Each row was made from one path, in order. Every step used is in the known rows, and no mark comes twice. Write each row's path.
Known rows:
vuveb/potub/fodil/lusota/lanos/tazol: [ 1.351  5.484  2.451 -2.451  1.428  3.601 -1.041 -0.030  4.294  1.985
 -4.320 -1.556 -5.143  0.696 -1.896  0.694 -0.898 -2.102  1.425 -1.472
  0.357 -0.628 -0.605  1.293 -0.484  2.260  1.171 -2.327  0.510 -0.022
 -0.819 -0.747]
tazol/norum: [-0.155 -0.559  0.701  0.957  0.486 -1.131  2.247  0.522  1.340 -0.921
 -0.359 -1.590 -0.232  1.246  0.602 -0.020  1.313  0.201 -0.117  0.897
  0.112 -0.512 -0.032  0.029 -0.503  1.581 -0.942  1.315  0.914  1.120
  0.407  0.272]
lanos/labi/lusota/fodil/potub/vuveb/tazol: [ 0.915  2.900  3.740 -1.764  1.239  0.939 -0.134  2.269  1.430  1.095
 -2.569  0.169 -2.780  1.658 -1.615  4.310  4.204 -1.880  1.596 -0.721
  1.591 -1.553  1.979  0.173  0.399 -0.928  0.879 -1.506 -0.046 -4.517
 -0.731  0.425]
vuveb/tazol: [-0.230  0.379  0.952 -1.553  0.754 -0.505  1.205 -0.556 -0.143  1.080
 -2.456  1.304  0.081  0.190  0.300  1.170 -0.709 -0.217  0.899  0.481
 -0.579 -1.285  0.634 -0.130 -0.804  1.290  0.189 -0.616  0.118 -2.427
 -0.686 -1.315]
fodil/lusota/lanos/tazol: [ 1.281  2.656  0.701 -4.624  1.472  0.787 -0.805  0.421  2.657  2.133
 -2.585 -1.454 -1.624  0.357  0.498 -0.524 -0.805 -0.751  1.079 -1.638
  1.511 -0.730 -1.792  0.364  0.213  2.194  2.371 -3.126 -0.206 -0.987
 -0.646 -0.534]
labi/lusota/lanos/tazol: [ 0.390  2.535  1.894 -4.055  1.281 -0.096 -0.752  2.256  2.924  1.942
 -4.087 -1.790 -0.518  0.011  0.172 -0.650 -0.182 -0.927  0.641 -2.784
  1.438  0.876 -1.631 -1.809  1.088  2.060  1.374 -3.200 -0.082 -1.385
  1.207  0.931]
lanos/labi/lusota/fodil: [ 0.799  2.227  1.863 -1.039 -0.516  1.414 -0.998  1.676  2.018  0.221
 -0.198 -0.218 -1.677 -2.037 -1.226  1.410  2.195  0.522  0.137 -2.461
  3.709  1.461  0.282 -0.235  1.273 -1.642 -1.541 -1.496  0.348 -3.879
  0.548  0.063]
lanos/labi/lusota: [-0.581  0.000  0.848 -0.853  0.113  0.132  0.166  2.694  1.454  0.735
 -0.158 -0.259 -0.885 -1.562  0.416  0.131  2.890 -0.136 -0.712 -1.931
  2.939  1.140  0.020 -0.065 -0.196 -2.713 -0.029 -2.925  0.398 -2.503
  1.135  1.237]
potub/vuveb/dirol: [ 0.179  0.789  0.843  0.494  2.475 -0.901  0.123 -2.258 -0.347  0.230
 -2.273 -0.416 -0.799  1.924 -0.730 -0.969  0.796 -2.195  0.517  0.750
 -2.133 -1.244  0.628  0.240  0.004 -0.538  1.180  0.814  0.084  2.021
  0.658  3.002]
tazol/lanos/labi: [ 0.386 -0.793 -0.011  0.190  1.274 -0.995  1.506 -0.026  0.140  0.862
 -3.036 -2.151 -0.497 -1.389  1.067 -0.299  2.891 -0.868 -1.452 -0.393
  1.202  0.834  1.249  2.113  1.241 -1.737  0.580 -0.045  1.798 -3.125
  2.073  0.919]
tazol/lanos/labi/lusota: [ 0.483 -1.220  0.997 -1.107  2.582 -0.631  0.342  2.007  1.529  0.999
 -3.030 -2.673 -0.274 -1.316  1.066 -0.644  3.705 -0.754 -1.351 -3.017
  3.076  1.478  0.588  0.750  0.743 -2.494  0.964 -2.640  1.132 -4.039
  2.159  2.146]
vuveb/dirol: [ 0.061  0.743  0.943  0.409 -0.225 -0.863  0.994 -1.993  1.123  0.675
 -1.815  0.607 -1.575 -1.334 -0.422 -1.337 -0.731 -0.863  0.681  0.609
 -1.972  0.794 -0.524 -0.099 -0.014 -0.853  0.472 -0.385  1.291  2.083
  1.046  0.610]
tazol/lanos/labi/lusota/fodil: [ 1.699  1.012  1.965 -1.453  1.611  0.225 -0.766  1.143  1.962  0.484
 -2.417 -2.779 -0.564 -1.735 -0.730  0.633  3.281 -0.142 -0.476 -3.497
  3.758  1.885  0.675  0.691  2.254 -1.157 -0.601 -0.880  1.309 -5.349
  1.650  1.397]
norum/tazol/lanos/labi/lusota/fodil: [ 2.078  1.793  2.468 -3.066  2.429  2.683 -0.742  0.266  1.644  1.908
 -3.275 -2.976 -1.322 -1.058  0.310  1.770  2.217 -0.988  0.447 -5.217
  2.806  0.783  0.866 -0.448  2.682 -0.384 -0.841 -2.300  1.160 -6.504
  1.273 -0.668]
fodil/lusota/labi: [ 0.860  1.863 -0.532 -1.020  0.448  3.687 -0.265  0.583  1.820  0.311
 -0.969  0.619 -1.729 -1.683  0.229  0.328  0.226 -0.981  0.048  0.048
  2.670 -0.856 -1.167  1.116 -0.579  0.341  0.712 -2.727 -1.446 -2.777
 -0.905  0.588]
norum/tazol/vuveb: [ 0.274  0.277  0.561 -0.844  2.378  2.693  1.187 -0.273 -1.932  1.056
 -1.101 -1.929 -0.391  2.466  0.597  1.550  2.419 -0.605  0.836 -1.818
 -0.610 -1.849  1.038 -0.931  1.936  0.944  0.845 -0.968 -0.708 -0.776
 -2.644 -0.021]
norum/tazol/lanos/labi/lusota/fodil/potub/dirol: [ 2.649  1.665  2.513 -2.699  0.789  2.077  0.184  1.167  3.958  1.965
 -3.328 -2.895 -2.851 -1.110  0.108  2.361  2.782 -4.839  1.379 -4.131
 -0.015  2.382  0.060 -0.860  2.758 -2.407  2.015 -3.000  5.436 -2.139
 -0.223 -0.755]
fodil/potub/vuveb/tazol/norum: [-0.140 -0.150  2.212  0.075  2.356 -1.299  3.088  1.084  1.082  0.110
 -2.752 -1.338 -1.143  4.943  0.303  3.080  3.082 -2.240  1.368  2.788
 -1.962 -3.648  1.498  0.265 -1.306  2.081  1.795  1.523  0.272  0.652
 -1.057  0.408]
norum/tazol/lanos/labi/lusota/fodil/potub: [ 2.516  1.867  3.451 -2.506  1.023  2.653  0.023  1.493  2.968  2.369
 -3.238 -2.667 -3.301 -0.822  0.116  3.341  3.258 -1.782  1.406 -3.943
  1.638  1.042  0.775 -0.285  2.649 -1.238  0.890 -2.924  2.097 -4.293
  0.986 -1.023]
lanos/tazol: [-0.205  1.974  1.247 -1.506  2.064  0.380  0.898 -0.678  1.430  1.278
 -1.007 -0.112 -0.027  0.456  0.043  0.932 -0.824 -0.251  1.022  0.067
 -0.849 -0.037  0.229  0.063  1.734  1.754  0.933 -0.328  1.602  0.795
  0.631 -0.861]
vuveb/potub: [ 0.150  0.351  0.854  0.921  0.079 -0.713  0.845 -0.230  1.273  0.525
 -1.352  0.188 -2.831 -0.072 -0.244  0.715  0.221 -0.156  0.961  0.384
 -1.268 -0.329 -0.436  0.532 -0.604 -0.064  0.252 -0.685  0.554  1.854
  1.127 -0.007]
fodil/potub: [ 0.555 -0.219  0.892  0.184 -1.893 -0.187  0.556  1.279  1.543  0.083
  0.126  0.184 -1.695  0.269 -0.074  1.321  1.068 -1.158  0.868  1.039
 -1.345  0.326 -0.088  0.092 -0.189 -0.778  1.727 -0.715  1.131  2.117
  0.010 -0.614]
norum/tazol/lanos/labi: [ 1.062  0.014  0.402 -1.100  1.877  1.598  1.625 -0.741 -0.188  2.389
 -3.702 -2.592 -1.117 -0.669  1.707  0.840  1.967 -1.486 -0.606 -2.199
  0.342 -0.048  1.207  1.330  1.606 -0.782  0.447 -1.025  1.652 -4.138
  1.369 -1.133]

Which path is each row?
[ 1.469  1.882  2.886 -1.521 -1.074  0.814 -1.559  2.241  3.154 -0.339
  0.768 -0.187 -2.133 -0.159 -1.747  2.572  1.423 -0.448  1.797 -1.677
  1.434  1.313 -0.411 -1.829  1.014 -0.505  0.489 -1.598  0.490 -0.439
 -0.325 -0.100]  labi/lusota/fodil/potub
[ 0.622  2.203  4.194 -1.103  1.762  0.074  2.127  2.991  3.129  0.400
 -2.601 -1.432 -2.728  3.015 -0.958  4.509  5.400 -1.650  1.575  0.315
  1.857 -2.142  1.807  0.044 -0.107  0.612  0.126 -0.017  1.004 -3.373
 -0.446  0.896]  lanos/labi/lusota/fodil/potub/vuveb/tazol/norum
[ 0.358  0.660  1.759  0.308  2.709  1.893  1.898 -0.738 -0.355  1.471
 -2.380 -1.307 -3.377  2.437  0.241  2.078  2.692 -0.764  1.769 -1.229
 -1.909 -2.049  0.619 -0.215  1.450  0.926  1.328 -1.611 -0.244  1.134
 -1.595 -0.002]  norum/tazol/vuveb/potub
[-0.311  1.451  1.281 -0.654  3.882  0.709  1.893  0.025 -0.083  0.650
 -1.412 -1.262  0.012  2.531 -0.410  1.217  2.727 -0.191  0.987 -0.093
 -0.734 -0.734  0.801  0.312  3.107  2.087  1.932  0.165  0.924  0.944
 -1.074  0.911]  lanos/tazol/vuveb
[ 0.995  2.026  0.303 -0.783  0.882  4.200 -2.123  0.118  1.330 -0.305
  1.228 -0.477 -1.762  0.534 -1.540  0.326  0.032 -0.828 -0.108 -1.758
  1.947 -0.537  0.873  1.158 -1.467 -0.261  0.045 -1.299 -0.348 -1.255
 -3.175 -0.453]  potub/fodil/lusota
[ 0.694  0.578  0.670 -2.332 -0.654 -0.594 -2.008  2.625  1.574  0.699
 -3.183 -1.557 -0.328 -0.631  0.177 -1.845  0.431 -0.279 -0.459 -2.762
  2.255  0.947 -1.736 -1.913 -0.533  0.464  0.427 -2.725 -1.351 -2.044
  0.619  1.887]  labi/lusota/lanos
[ 1.249 -0.423  0.400 -1.628  3.152  1.248  0.387 -1.800 -0.189  1.510
 -3.305 -2.873  0.273  1.133  1.565  0.457 -0.079 -1.466  0.212 -2.612
 -0.678 -0.473  0.668  0.009  1.323  1.104  0.855 -0.808  0.771 -2.290
  0.434 -0.695]  norum/tazol/lanos
[-0.163  2.722  1.657  2.376 -0.020  2.646 -0.324 -0.620  1.446  0.016
 -1.493 -0.139 -3.660  0.110 -2.351  1.045 -0.218 -1.175  0.398 -0.034
 -1.134 -0.062  1.219  0.693 -0.646  0.205 -0.998  0.692  0.634  1.053
 -0.154 -0.458]  vuveb/potub/fodil
[ 1.657  2.456  1.797 -0.098 -1.893  0.756 -0.727  0.294  1.814 -0.229
  0.528  0.478 -2.583 -0.147 -1.849  2.479  0.564 -0.313  1.832  1.051
 -0.652  0.440  0.209 -0.334  1.300  0.189 -0.155  0.863  0.846  0.360
 -0.639 -1.330]  lusota/fodil/potub
[ 1.032  3.515  0.014 -1.335 -1.739  4.096 -1.657  1.250  1.957  1.052
 -2.796 -1.327 -3.637 -1.454 -1.527 -0.953  1.467 -1.471 -1.300 -1.498
  3.180  0.290  0.344  2.138 -1.419 -1.294 -0.624 -1.881 -0.330 -4.359
 -1.810 -0.480]  potub/fodil/lusota/lanos/labi
[-0.084 -0.838  1.860 -2.312  5.944 -0.880  0.723  1.345 -0.235  1.687
 -5.535 -2.659  0.580  2.448  0.946  1.172  4.793 -2.211 -0.736 -2.623
  2.478 -1.386  2.321  1.228  0.088 -0.620  1.914 -2.132 -0.025 -6.461
  0.870  2.893]  potub/vuveb/tazol/lanos/labi/lusota
[ 1.077  4.772  1.772  0.248  2.854  8.684  0.240 -0.426  1.674  1.430
 -3.853 -1.073 -5.517  1.024 -1.482  2.688  2.452 -2.484  1.246 -1.881
  0.984 -2.637  1.111  1.185  0.610  1.255  0.707 -3.027 -1.469 -2.519
 -4.054  0.193]  norum/tazol/vuveb/potub/fodil/lusota/labi
[ 1.130  1.651  4.248 -1.690  2.576 -0.145  1.033  1.896  2.931 -0.439
 -2.372 -1.734 -1.414  4.821 -1.245  4.141  3.551 -1.857  2.355 -0.242
  0.781 -2.535  1.198 -1.297 -0.356  2.458  0.439  0.430  0.029 -1.739
 -1.434  1.145]  labi/lusota/fodil/potub/vuveb/tazol/norum
[-0.098 -0.919  2.088 -2.536  3.118 -0.975  1.692  1.501  1.535  1.867
 -5.198 -1.623  0.097 -0.936  1.386  0.658  3.060 -1.117 -0.652 -2.608
  2.463  0.287  0.994  0.758 -0.170 -0.839  1.020 -2.994  1.379 -6.346
  1.409  0.818]  vuveb/tazol/lanos/labi/lusota
[-0.192  0.201  1.091  1.789  1.800 -0.299  1.831  0.060 -0.174  0.115
 -1.596 -0.874 -2.727  1.718 -0.729  1.094  3.520  0.040  0.831  0.536
 -1.088 -0.913  0.613  0.348  0.956  0.094  1.506 -0.073 -0.036  1.849
 -0.859  1.973]  tazol/vuveb/potub
[ 1.141  4.712  1.434 -2.568  3.207  4.079 -1.188  0.789  1.353  1.229
 -3.299 -3.058 -2.227  2.507 -1.785  0.237  2.089 -1.498  0.335 -2.212
  1.887 -0.979  0.519  0.817  1.545  2.528  2.033 -1.218 -0.795 -1.774
 -3.966  0.580]  potub/fodil/lusota/lanos/tazol/vuveb
[ 1.004  3.565  1.052  0.571  0.124  3.608  0.146  1.554  1.783  1.220
 -4.270 -2.313 -6.289  0.466 -2.128  0.213  4.920 -1.433 -0.652 -1.122
  1.920 -0.762  0.720  2.587 -0.653 -1.242  1.159 -2.047 -0.671 -2.333
 -2.931  1.520]  tazol/vuveb/potub/fodil/lusota/lanos/labi
[ 0.340  1.927  2.479 -2.890  1.447 -1.002  1.280  2.618  4.216  1.121
 -4.221 -3.455 -0.649  1.395  1.186 -0.526  0.997 -0.635  0.573 -1.639
  1.953  0.201 -1.770 -1.615  0.535  3.504  0.375 -1.685  0.823 -0.372
  1.415  1.415]  labi/lusota/lanos/tazol/norum
[ 0.907  2.199  1.578  0.182  1.153  3.552 -1.124 -0.262  2.661  0.216
 -0.222 -0.343 -4.744  0.411 -1.780  1.134  0.616 -1.125  1.023 -1.241
  0.896 -0.903  0.440  1.893 -2.123 -0.351  0.431 -2.138 -0.062  0.330
 -1.878 -0.284]  vuveb/potub/fodil/lusota
[ 0.219  5.790  2.359  0.189  4.287  6.879  1.025  0.187  3.446  1.203
 -3.872 -0.852 -5.020  0.693 -2.547  2.723  2.717 -2.228  1.316  0.044
  1.088 -1.605  0.814  2.262  1.801  2.367  1.815 -1.836 -0.029 -1.029
 -2.417  0.997]  lanos/tazol/vuveb/potub/fodil/lusota/labi
[ 1.221  2.513  2.695 -0.804  0.480  1.223 -1.273  3.213  1.855  0.128
 -0.417 -0.778 -2.871  1.594 -2.145  3.071  4.836 -1.761  0.679 -1.035
  2.328 -0.179  1.408  0.123  1.212 -2.349  0.767 -0.715 -0.133 -2.240
  0.202  1.712]  lanos/labi/lusota/fodil/potub/vuveb
[ 1.094  2.320  1.809 -0.907 -2.289  0.818 -0.085  3.043  4.134  0.262
 -0.041  0.050 -3.459 -2.281 -1.356  1.899  2.819 -3.464  1.093 -1.209
  0.535  2.991 -0.744 -0.764  1.534 -3.199  1.210 -2.176  4.777  0.184
 -0.596  0.114]  lanos/labi/lusota/fodil/potub/dirol
[-0.162  2.428  1.749  2.990  1.966  2.514  0.549 -0.199  0.070 -0.682
 -2.008 -1.558 -3.459  2.007 -2.693  1.346  3.343 -1.045  0.459 -0.170
 -0.885 -0.665  2.184  0.838  0.701  0.547 -0.010  1.348  0.048  0.979
 -2.358  1.264]  tazol/vuveb/potub/fodil
[-0.487  4.279  3.028  1.385  3.695  3.211  1.484 -0.460  1.313  0.733
 -3.022 -1.568 -3.481  2.555 -2.530  2.450  2.405 -1.441  1.300 -0.183
 -1.533 -0.848  1.943  1.076  2.434  2.167  1.160  0.927  1.580  1.740
 -1.425  0.318]  lanos/tazol/vuveb/potub/fodil
[ 1.338  5.248  2.195 -2.467  2.960  3.215  0.027 -1.312  2.628  1.778
 -5.249 -2.407 -3.507  1.328 -1.986 -1.255  1.233 -2.428  0.945 -1.747
 -0.189 -0.346  0.178  0.565  1.534  1.741  2.450 -1.493  0.693  0.294
 -2.908  1.338]  potub/fodil/lusota/lanos/tazol/vuveb/dirol
[ 1.740  1.773  2.756 -1.277  1.609  1.090 -2.597  2.347  1.643 -0.436
  0.535 -1.164 -1.666  3.207 -2.248  2.674  3.154 -1.542  1.355 -1.608
  1.334 -0.458  0.834 -0.993  1.080 -0.263  0.986 -0.359 -0.974 -0.399
 -0.779  2.038]  labi/lusota/fodil/potub/vuveb
[ 0.287  1.555 -0.672 -0.622 -2.723 -0.232  0.475  1.290  0.387  1.395
 -3.916 -0.605 -2.172 -1.991  0.277 -1.037  1.563 -0.456 -1.236  0.196
  1.067  0.622 -0.780  0.777  0.056 -1.205 -0.432 -0.431  0.097 -2.909
  1.208 -0.107]  lusota/lanos/labi
[ 1.460  4.375  1.618 -0.984  1.051  6.006  0.152  0.524  1.329  2.535
 -5.257 -2.724 -6.750  0.900 -1.248  1.558  4.171 -2.316  0.355 -3.035
  1.380 -1.898  0.755  1.469 -0.015 -0.520  0.854 -3.379 -0.672 -3.062
 -3.301 -0.360]  norum/tazol/vuveb/potub/fodil/lusota/lanos/labi
[ 1.929  3.696  1.736 -1.539  2.002  5.527 -1.030 -0.107  1.112  1.963
 -4.612 -3.025 -5.508  2.525 -1.393  0.992  2.285 -2.027  1.177 -3.291
  0.495 -2.302  0.299  0.306 -0.222  1.565  1.359 -3.042 -1.635 -1.384
 -4.337 -0.039]  norum/tazol/vuveb/potub/fodil/lusota/lanos
[ 1.258  2.585  2.166 -0.534  4.012  6.100 -0.160 -0.734  0.884  1.306
 -1.223 -2.129 -4.651  3.108 -1.228  2.559  2.739 -1.697  1.686 -3.146
  0.196 -2.479  1.645  0.829  0.078  0.518  1.293 -2.596 -0.826 -0.274
 -4.836 -0.295]  norum/tazol/vuveb/potub/fodil/lusota
[ 1.364  2.894  2.373 -1.343  1.448  0.723 -0.496 -0.249  0.153  0.239
 -2.234  0.798 -1.449  3.341 -1.977  4.303  1.416 -1.690  2.279  1.268
 -1.365 -2.429  1.922  0.249  0.364  1.760  0.879  1.604 -0.283 -2.040
 -1.900 -0.445]  lusota/fodil/potub/vuveb/tazol
[ 0.399 -0.614  2.640 -1.793  4.387 -1.123  1.273  2.536  1.305  1.922
 -5.400 -2.162 -1.176  2.728  0.594  2.513  5.795 -3.339  0.182 -1.237
  1.073 -1.247  2.273  1.212  0.002 -1.759  3.636 -2.517  0.824 -4.467
  0.926  2.090]  fodil/potub/vuveb/tazol/lanos/labi/lusota
[ 2.111  2.121  3.736 -0.732  2.873 -0.513 -0.188  0.479  2.988  1.069
 -4.309 -2.683 -3.288  0.784 -1.610  1.128  5.010 -3.319  0.701 -1.627
  0.279  0.996  1.185  0.914  1.861 -2.696  2.059 -0.344  2.267 -1.565
  2.144  3.582]  tazol/lanos/labi/lusota/fodil/potub/vuveb/dirol
[ 0.353  3.171  2.276  1.446  2.535  5.161  0.439 -0.914 -0.183  1.049
 -2.807 -1.832 -4.222  2.561 -1.857  2.491  2.132 -1.647  1.167 -2.045
 -1.603 -1.896  2.319 -0.067  1.407  1.063 -0.231 -0.075 -0.052  0.397
 -2.950 -0.455]  norum/tazol/vuveb/potub/fodil
[-0.433  2.182  2.448  0.127  4.482  0.121  2.706 -0.245  1.229  1.270
 -2.611 -1.141 -2.761  2.386 -0.650  1.982  2.805 -0.427  1.883  0.531
 -1.856 -1.290  0.671  0.339  2.716  1.771  2.421 -0.699  1.401  2.715
 -0.334  0.938]  lanos/tazol/vuveb/potub
